Known rows, with every step that occurs
j, u, c: [-2.643 -1.715  0.596 -1.540 -0.432  0.893  0.660  2.981  3.493 -0.337
 -0.978 -1.843  1.320  2.158  1.071 -1.991 -0.161 -1.913 -0.776 -1.464
 -4.271 -2.696  1.135  0.449  0.190 -1.282 -0.473  1.623  0.493]
j, f, m, c, z, y: [ 0.543  0.813 -0.399  1.795 -0.932 -0.979  0.658  0.750  0.385 -2.982
 -3.735 -0.346 -0.911 -1.338 -1.732  1.407 -3.851 -0.650  2.557 -0.606
 -2.422  1.305  0.645 -4.387  0.790  0.859  2.188 -0.544 -0.003]
j, f, m: [ 0.771 -0.040 -0.357 -0.180  0.090 -2.404  0.377  0.306  1.293 -4.409
 -2.036 -1.880  1.059 -2.130 -1.783  0.130 -2.648 -1.146  0.449 -0.817
 -1.935 -0.020  1.352 -3.216 -2.248 -0.386  0.844 -0.559  0.675]
m, f: [ 0.058 -2.604 -0.624 -1.597 -1.234 -0.213  0.431  2.442  1.055 -2.392
  1.318 -1.469 -1.156 -1.975  0.348  1.751  0.810 -2.283  1.461  0.956
 -2.911  0.299 -0.155 -0.041  0.673  0.993  0.389  0.345 -2.112]
e, j, u, c, f, m: [-1.075 -0.767 -0.998 -1.673  0.359 -1.285  1.597  0.403  4.877 -0.041
 -4.198 -2.202  2.885  1.309  0.802 -1.672 -1.605 -2.086 -1.555 -1.786
 -0.371 -1.902  1.887  0.793 -2.003 -1.240 -1.198  1.730  1.227]
e, j: [ 0.056 -1.253 -1.332 -1.826 -1.650 -1.377  0.513  0.025  3.305 -0.479
 -2.119 -1.251  0.741  0.977  0.228  0.655  2.452 -2.254 -0.727 -0.446
  1.313 -1.835  1.109  0.785 -1.427  0.388 -1.655 -0.969  0.404]
f, m, c, z, y: [ 0.981  0.791 -1.213  2.334 -2.193 -0.196  0.484 -1.142 -2.293 -0.964
 -2.291  0.508 -1.385 -0.606 -1.899  2.645 -2.816 -0.870  3.949 -1.048
 -1.729  1.515  0.700 -3.402  3.712  1.522  1.196 -0.892 -0.161]
e, u, c: [-1.509 -0.497 -0.540 -1.972 -0.921 -0.580 -0.070  2.338  0.482  0.383
 -0.916 -1.833 -0.006  1.717  0.634 -1.360  2.658 -1.635 -0.880 -2.213
 -1.194 -2.987  1.764 -0.271 -0.668 -1.215 -1.755 -0.022  0.816]
y, z, c: [ 2.160  1.098 -0.783 -1.707 -4.742  1.503  0.250  2.057  0.224  0.812
  0.966  2.248 -1.115  0.526 -1.896  2.823  2.310 -2.827  0.993 -0.565
 -1.644  1.394 -0.307  0.219  2.864 -0.046 -2.006 -1.981 -2.600]
y, z, c, m: [ 2.069  1.334 -1.104 -1.021 -5.131  0.854  0.714  0.588 -1.677  0.137
  0.521  2.159  0.163  1.029 -2.688  3.166  1.894 -2.774  2.087 -0.541
 -0.888  1.901  0.067 -1.039  4.506  0.164 -1.789 -1.267 -2.914]
u, j, f, m: [-1.128  1.330 -0.149 -0.409  0.518 -1.993  0.673 -0.114  3.829 -3.151
 -4.238 -3.584  1.314 -0.334 -0.109 -0.127 -1.219 -1.481 -0.918  0.826
 -0.155 -1.376  1.250 -1.745 -1.919 -0.363 -0.179 -0.863  1.418]
j, e: [-0.845 -2.746 -0.361 -2.272 -2.118  1.109 -0.428  1.726  2.477 -1.187
  0.026 -1.890  1.335  1.450  2.112  0.609 -1.276 -1.253 -1.051  0.528
 -1.926 -1.459  0.944  0.361 -2.951  0.289  0.235  0.020  0.414]
u, c: [-2.377 -1.106 -1.350 -0.375 -0.383  0.161 -0.013  1.659  2.357  0.485
  1.579 -1.336 -0.182  0.723 -1.179 -0.946  2.176 -1.134  0.049 -0.395
 -4.797 -1.307  1.491 -1.586  1.404 -0.307 -0.803 -0.635  0.971]
y, z, c, m, f: [ 2.246  0.599 -0.805 -1.030 -4.385  0.901  0.905  1.567 -1.428 -0.407
  0.892  1.821 -0.642  0.045 -2.370  3.556  1.399 -2.951  2.669  0.050
 -1.755  2.253 -0.633 -0.802  4.754  0.267 -1.357 -0.713 -3.915]
e, u, j, f, m, c: [ 0.105  1.184  1.108 -1.524  0.624 -1.362  0.315  1.697  1.494 -2.205
 -5.317 -3.205  1.120  0.402  1.513 -0.387 -0.758 -2.145 -0.929 -1.352
  2.874 -2.759  0.973 -0.650 -2.300 -1.175 -0.957 -0.004 -0.149]
m, c, z: [-0.497 -0.821 -0.866  1.110 -2.647  2.456  0.469  1.510 -0.361  0.415
  0.909  0.279 -1.380 -0.438 -1.064  3.281  0.755 -1.697  2.749 -0.686
 -0.244  0.186  0.850 -1.075  4.550  1.149  1.034 -0.423 -0.769]
y, m, c, f: [-0.006 -0.152 -1.310  0.502 -1.974  0.569 -1.048 -0.168 -0.768 -1.933
  0.642  0.252  3.030 -1.670 -2.279  0.993  1.373 -1.896  1.147  0.277
  0.290  2.747 -0.557 -1.425  0.923  1.139 -1.039  0.679 -2.753]
e, j, f, m: [ 1.014 -0.257 -0.585 -0.971  0.346 -2.830  0.770 -0.011  3.695 -2.985
 -4.429 -2.104  1.157 -0.648 -0.608 -0.036 -1.337 -1.918 -0.546 -1.005
  0.799 -1.623  1.271 -1.312 -3.307 -0.583 -0.687 -0.781  1.086]
c, m: [-0.616 -1.045 -1.738 -0.227 -3.187 -1.626  0.482 -1.597 -2.063 -2.264
  0.504 -1.074  2.616  1.247 -1.746  1.319  1.836 -1.316  1.968 -0.216
 -0.357  0.386  1.323 -2.350  2.864  0.810  0.007  0.440 -0.829]
j, f: [-0.505 -0.963 -0.404 -1.316 -0.951 -1.313  0.209  2.109  3.010 -3.267
 -0.946 -1.499  0.777 -0.935 -0.630 -0.045  0.258 -1.304 -0.489 -0.044
 -2.108 -0.334  1.005 -2.007 -2.117 -0.055  0.729 -0.540 -0.052]
z, y, m, c, u, j, e: [-1.756  0.819 -0.596 -0.503 -3.730  0.584 -1.073  0.331  1.894 -1.554
 -3.225  0.119  0.419  2.723  0.761  1.261  0.055 -0.649  0.610  2.594
 -1.973  1.913 -1.928 -2.338  0.411  2.341 -0.543 -0.054 -2.058]
y, z: [ 2.127 -0.052  0.332 -1.201 -5.013  0.996  0.303  0.788 -0.426 -0.929
  0.469 -0.064 -1.167  0.566 -2.224  1.251  2.724 -2.410  0.664 -0.507
 -1.606  0.092  0.310  0.640  1.465  1.769 -1.851 -2.454 -1.109]
j, f, m, c, u: [ 0.822  0.367  0.223 -0.937  0.278 -0.893  0.739  1.049  2.114 -4.116
 -0.704 -1.246  0.352 -2.501 -1.966  1.597 -2.925 -1.591  0.566 -0.837
 -0.224  0.604  0.814 -3.412 -0.397 -0.532  1.388  0.205 -0.964]
f, m, c, u: [ 1.183  0.109 -0.373 -0.967 -0.924 -0.095  0.724 -1.045 -0.194 -2.283
  1.112 -0.530  0.147 -1.851 -1.836  2.801 -1.706 -1.802  1.476 -1.120
  0.752  0.586  0.692 -2.279  2.443  0.118  0.467  0.150 -1.373]

Rows
[-1.469  2.389 -2.770 -3.196 -1.496 -0.541  1.279  1.177  5.092 -0.558
  0.107  0.223  0.540 -0.290 -0.190  4.004  0.085 -1.923 -1.078  0.850
  0.986  1.396  0.295 -2.282  1.508 -2.142 -0.252  0.532 -1.096] | z, c, u, j, f, m
[ 1.333  1.440 -1.565 -3.382 -5.829  1.948  0.973  1.839  1.457  0.518
  2.473  2.274 -1.560  0.566 -2.066  4.238  3.038 -2.786  0.016 -0.272
 -0.395  2.014 -0.308  0.045  3.632 -0.060 -1.915 -1.436 -2.608] | y, z, c, u
[-2.420 -0.997 -0.548  0.049 -1.614 -0.124  0.862  2.158  3.824 -0.214
 -5.165 -1.281 -0.643  2.591  1.018 -0.529 -0.256 -1.890  0.637 -0.114
 -2.905 -1.414 -0.146  0.074  0.133  0.290 -1.233  1.674  0.416] | e, j, u, c, z, y, m, f
[ 2.764  2.199 -2.299 -1.430 -4.552  0.542  1.003  0.241 -0.341  0.439
  0.264  2.172  0.606 -1.005 -2.772  2.698  0.056 -2.438  0.700 -1.030
 -0.884  3.701  0.481 -0.423  2.284  0.099 -1.425 -1.214 -2.213] | y, z, c, f, m
[-3.763  0.678 -2.884  2.460 -3.681  0.299 -0.071  0.415  0.117  1.086
 -0.886  0.082 -2.164  2.230 -2.254  0.373  1.909  0.042  2.156  0.330
 -6.283  1.005  1.031 -3.468  3.734  1.683 -0.459 -0.729  2.038] | u, c, z, y, m
[-1.858  0.205 -3.220  1.288 -6.301  0.099  0.764 -0.313 -0.534  0.474
 -1.882  0.889 -2.404  2.284 -0.763  2.689  1.510 -0.119  2.587  0.627
 -3.294  1.779  1.231 -2.274  3.598  2.954  1.191 -1.259  1.489] | c, z, y
[ 0.143 -0.962 -1.686 -0.941 -1.403  1.228  0.540  0.993  1.096 -0.106
  1.106  0.109  2.317 -1.522 -0.595  1.472  0.307 -1.793  0.587 -0.373
  0.547  2.190  0.817 -0.475  1.454  1.029  1.060  0.679 -2.630] | m, c, f
[-1.655 -2.279  0.265 -1.709  0.343 -0.720  1.561  1.905  4.120 -0.907
 -3.386 -2.589  1.539  2.031  1.366 -0.992 -0.233 -2.675 -0.121 -0.847
 -1.159 -2.968  0.912  0.756  0.088 -1.047 -0.927  2.278 -0.526] | e, j, u, c, m, f
[-1.876 -2.224  0.228 -2.905 -0.806  0.690 -0.512  3.276  1.972  0.126
 -1.237 -2.565  0.830  2.669  2.995 -1.161 -0.958 -1.198 -2.047 -0.963
 -1.691 -3.297  1.426  0.327 -3.587 -1.236 -0.759  0.631  1.186] | j, e, u, c
[-1.751 -1.708  0.319 -1.998  0.007 -0.264  0.975  2.040  5.449  0.199
 -3.490 -2.173  1.326  2.479  1.530 -1.722  0.628 -2.537 -1.599 -1.433
 -0.988 -3.608  1.225  1.444 -1.666 -1.257 -1.648  1.078  0.825] | e, j, u, c
[ 1.426 -0.002  0.665  0.382  1.090 -1.168  0.197  1.178  0.907 -4.054
 -1.987 -1.358  0.740 -2.526 -1.685  0.493 -3.389 -1.529  1.349 -1.016
 -1.333 -0.011  0.713 -3.317 -1.047 -0.537  1.327 -0.252 -0.779] | j, f, m, c
[-2.295 -1.710 -1.236  0.327 -0.217 -0.726  0.814  1.079  0.211 -1.069
  1.561 -2.113  0.329  0.025 -1.704 -0.183  1.091 -1.394  2.089  0.367
 -5.146 -0.280  1.171 -2.804  3.732 -0.062  0.039  1.099 -0.960] | u, c, m, f
[-1.462  0.073  0.162 -2.517 -0.835  1.600  1.020  1.982  4.908 -1.548
  0.307 -1.514  0.152 -0.406  0.167  2.757  0.891 -2.189 -0.700  1.258
  1.824 -0.346  0.099 -1.194  1.555  0.183  0.660  0.370 -1.936] | m, c, u, j, f
[-2.743 -1.684  0.446 -0.840 -0.833  0.167  1.013  1.604  1.625 -0.920
 -1.316 -1.967  2.478  2.722  0.287 -1.566 -0.507 -1.788  0.191 -1.406
 -3.493 -2.254  1.304 -0.850  1.782 -1.064 -0.139  2.401  0.036] | j, u, c, m
[-2.149 -0.806 -0.814 -1.306 -0.110 -0.355  1.436  1.130  3.030 -0.505
 -1.558 -2.022  2.903  0.643  0.324 -1.941 -2.394 -1.289 -1.049 -1.730
 -3.518 -0.390  2.054 -0.271 -0.311 -1.262  0.097  2.495  0.756] | j, u, c, f, m
[ 1.133  0.369 -0.940  1.947 -1.355  0.337  0.588 -1.063 -2.030 -1.265
 -0.435 -0.335 -0.795 -1.791 -2.381  2.949 -2.413 -1.529  3.341 -1.669
 -0.259  0.517  1.581 -2.452  3.538  0.658  0.972 -0.593  0.203] | f, m, c, z
[ 0.450  0.313 -3.706 -1.062 -2.229 -2.138  1.108 -2.227  0.115 -1.710
 -0.006 -0.914  3.406 -2.009 -1.842  0.670 -1.325 -0.894 -0.082 -0.788
 -0.160  3.139  2.362 -1.425 -0.593  0.897  0.581  0.641  0.319] | c, f, m
[-0.399  0.433 -2.954 -0.832 -2.824 -0.532  0.386  0.352 -0.562  0.123
  0.966  1.860  2.218  0.844 -1.028  3.196  1.336 -1.928  2.108 -0.082
 -0.272  1.828  0.262 -2.617  4.343 -1.345 -0.326  0.602 -2.558] | z, c, m
[-0.562 -2.317  0.255 -3.480 -2.090  0.405 -0.522  2.615  1.162 -0.911
 -1.553 -2.224  1.344  2.405  3.359  0.107 -1.002 -1.457 -1.806 -0.877
  0.519 -2.846  1.105  1.003 -4.318 -0.606 -0.586  0.623  0.283] | j, e, u
[-1.476  1.598 -0.554 -0.057 -3.196 -0.398 -0.659  0.670  2.165 -2.563
 -4.017  0.260  0.276  1.452 -0.519  1.012  0.831 -0.734  0.854  2.404
 -1.968  2.293 -1.915 -3.474  0.902  2.219 -0.309 -0.398 -2.392] | z, y, m, c, u, j, f
[-0.366 -0.936 -0.427 -2.589 -2.223  2.019  0.696  1.511  2.176 -0.877
  2.856 -0.057 -0.290 -0.394 -0.472  3.240  1.748 -2.149  0.392  0.014
  1.136  0.559 -0.052 -0.831  3.003  0.462  0.633  0.426 -2.729] | m, c, u
[ 0.494  1.047 -0.299 -1.024 -0.437 -0.159  0.916 -1.303  1.304 -1.932
 -0.239 -1.564  0.314 -1.143 -1.156  2.723 -1.555 -1.835  0.831 -0.326
  1.532  0.125  0.758 -2.015  2.368 -0.056  0.027 -0.050 -0.807] | f, m, c, u, j
[-0.134 -0.474 -2.616 -1.033 -2.011 -0.642  0.682  1.503 -0.411 -0.640
  1.361  1.424  1.123 -0.608 -0.621  3.712  0.458 -2.247  2.828  0.575
 -1.425  2.255 -0.371 -2.321  4.554 -1.219  0.164  1.449 -3.742] | z, c, m, f
[-0.322 -2.064 -1.144 -0.435 -2.159 -1.506  1.009 -0.198 -1.757 -3.176
  0.893 -1.562  1.317 -0.464 -1.018  1.890  0.882 -1.804  2.908  0.853
 -1.620  0.952  0.416 -1.906  3.365  1.055  0.655  1.450 -2.484] | c, m, f
[-1.805  0.054 -2.866  2.082 -5.882 -0.059  0.077  0.181 -1.583 -0.981
 -1.948  0.679 -2.645  1.025 -1.435  2.972  1.292 -0.334  3.529  1.476
 -4.015  2.738 -0.345 -2.621  3.731  3.254  0.483 -0.468  0.017] | c, z, y, m, f
[-1.310  0.073 -0.257 -2.610 -1.684  2.089  0.881  1.136  3.843 -0.591
  1.191 -1.250 -0.035  0.221  0.325  2.885  2.022 -2.037 -0.390  1.113
  2.293 -0.394 -0.098 -0.435  2.898  0.416  0.024  0.255 -2.054] | m, c, u, j
[-2.014 -2.085  0.133 -2.350 -1.164  0.260 -0.184  2.267  0.691 -0.426
 -1.546 -2.691  1.879  3.294  2.326 -0.899 -1.225 -1.168 -1.090 -1.061
 -1.049 -2.974  1.757 -0.736 -2.339 -1.229 -0.536  1.341  0.852] | j, e, u, c, m
[-1.788 -1.512  0.015 -1.373 -0.304 -0.851  1.277  0.907  4.094 -0.299
 -3.764 -2.267  2.336  3.104  0.989 -1.405  0.385 -2.425 -0.706 -1.418
 -0.360 -3.286  1.326  0.546 -0.147 -1.160 -1.441  1.714  0.499] | e, j, u, c, m
[-0.483 -0.007 -0.813  2.233 -2.961  1.589 -1.050  0.396 -1.759 -1.472
  0.544  0.286  0.078 -0.680 -2.816  2.641  1.703 -1.712  2.845 -0.093
 -0.352  1.293 -0.264 -1.785  3.258  1.235 -0.982 -0.192 -1.430] | y, m, c, z
[-1.713 -0.411 -0.650 -1.258 -1.456 -1.481  0.324  1.041 -1.304 -0.184
 -1.222 -1.983  1.233  2.428 -0.185 -1.106  2.366 -1.458  0.125 -2.124
 -0.458 -2.314  1.886 -1.519  1.098 -0.985 -1.401  0.769  0.159] | e, u, c, m
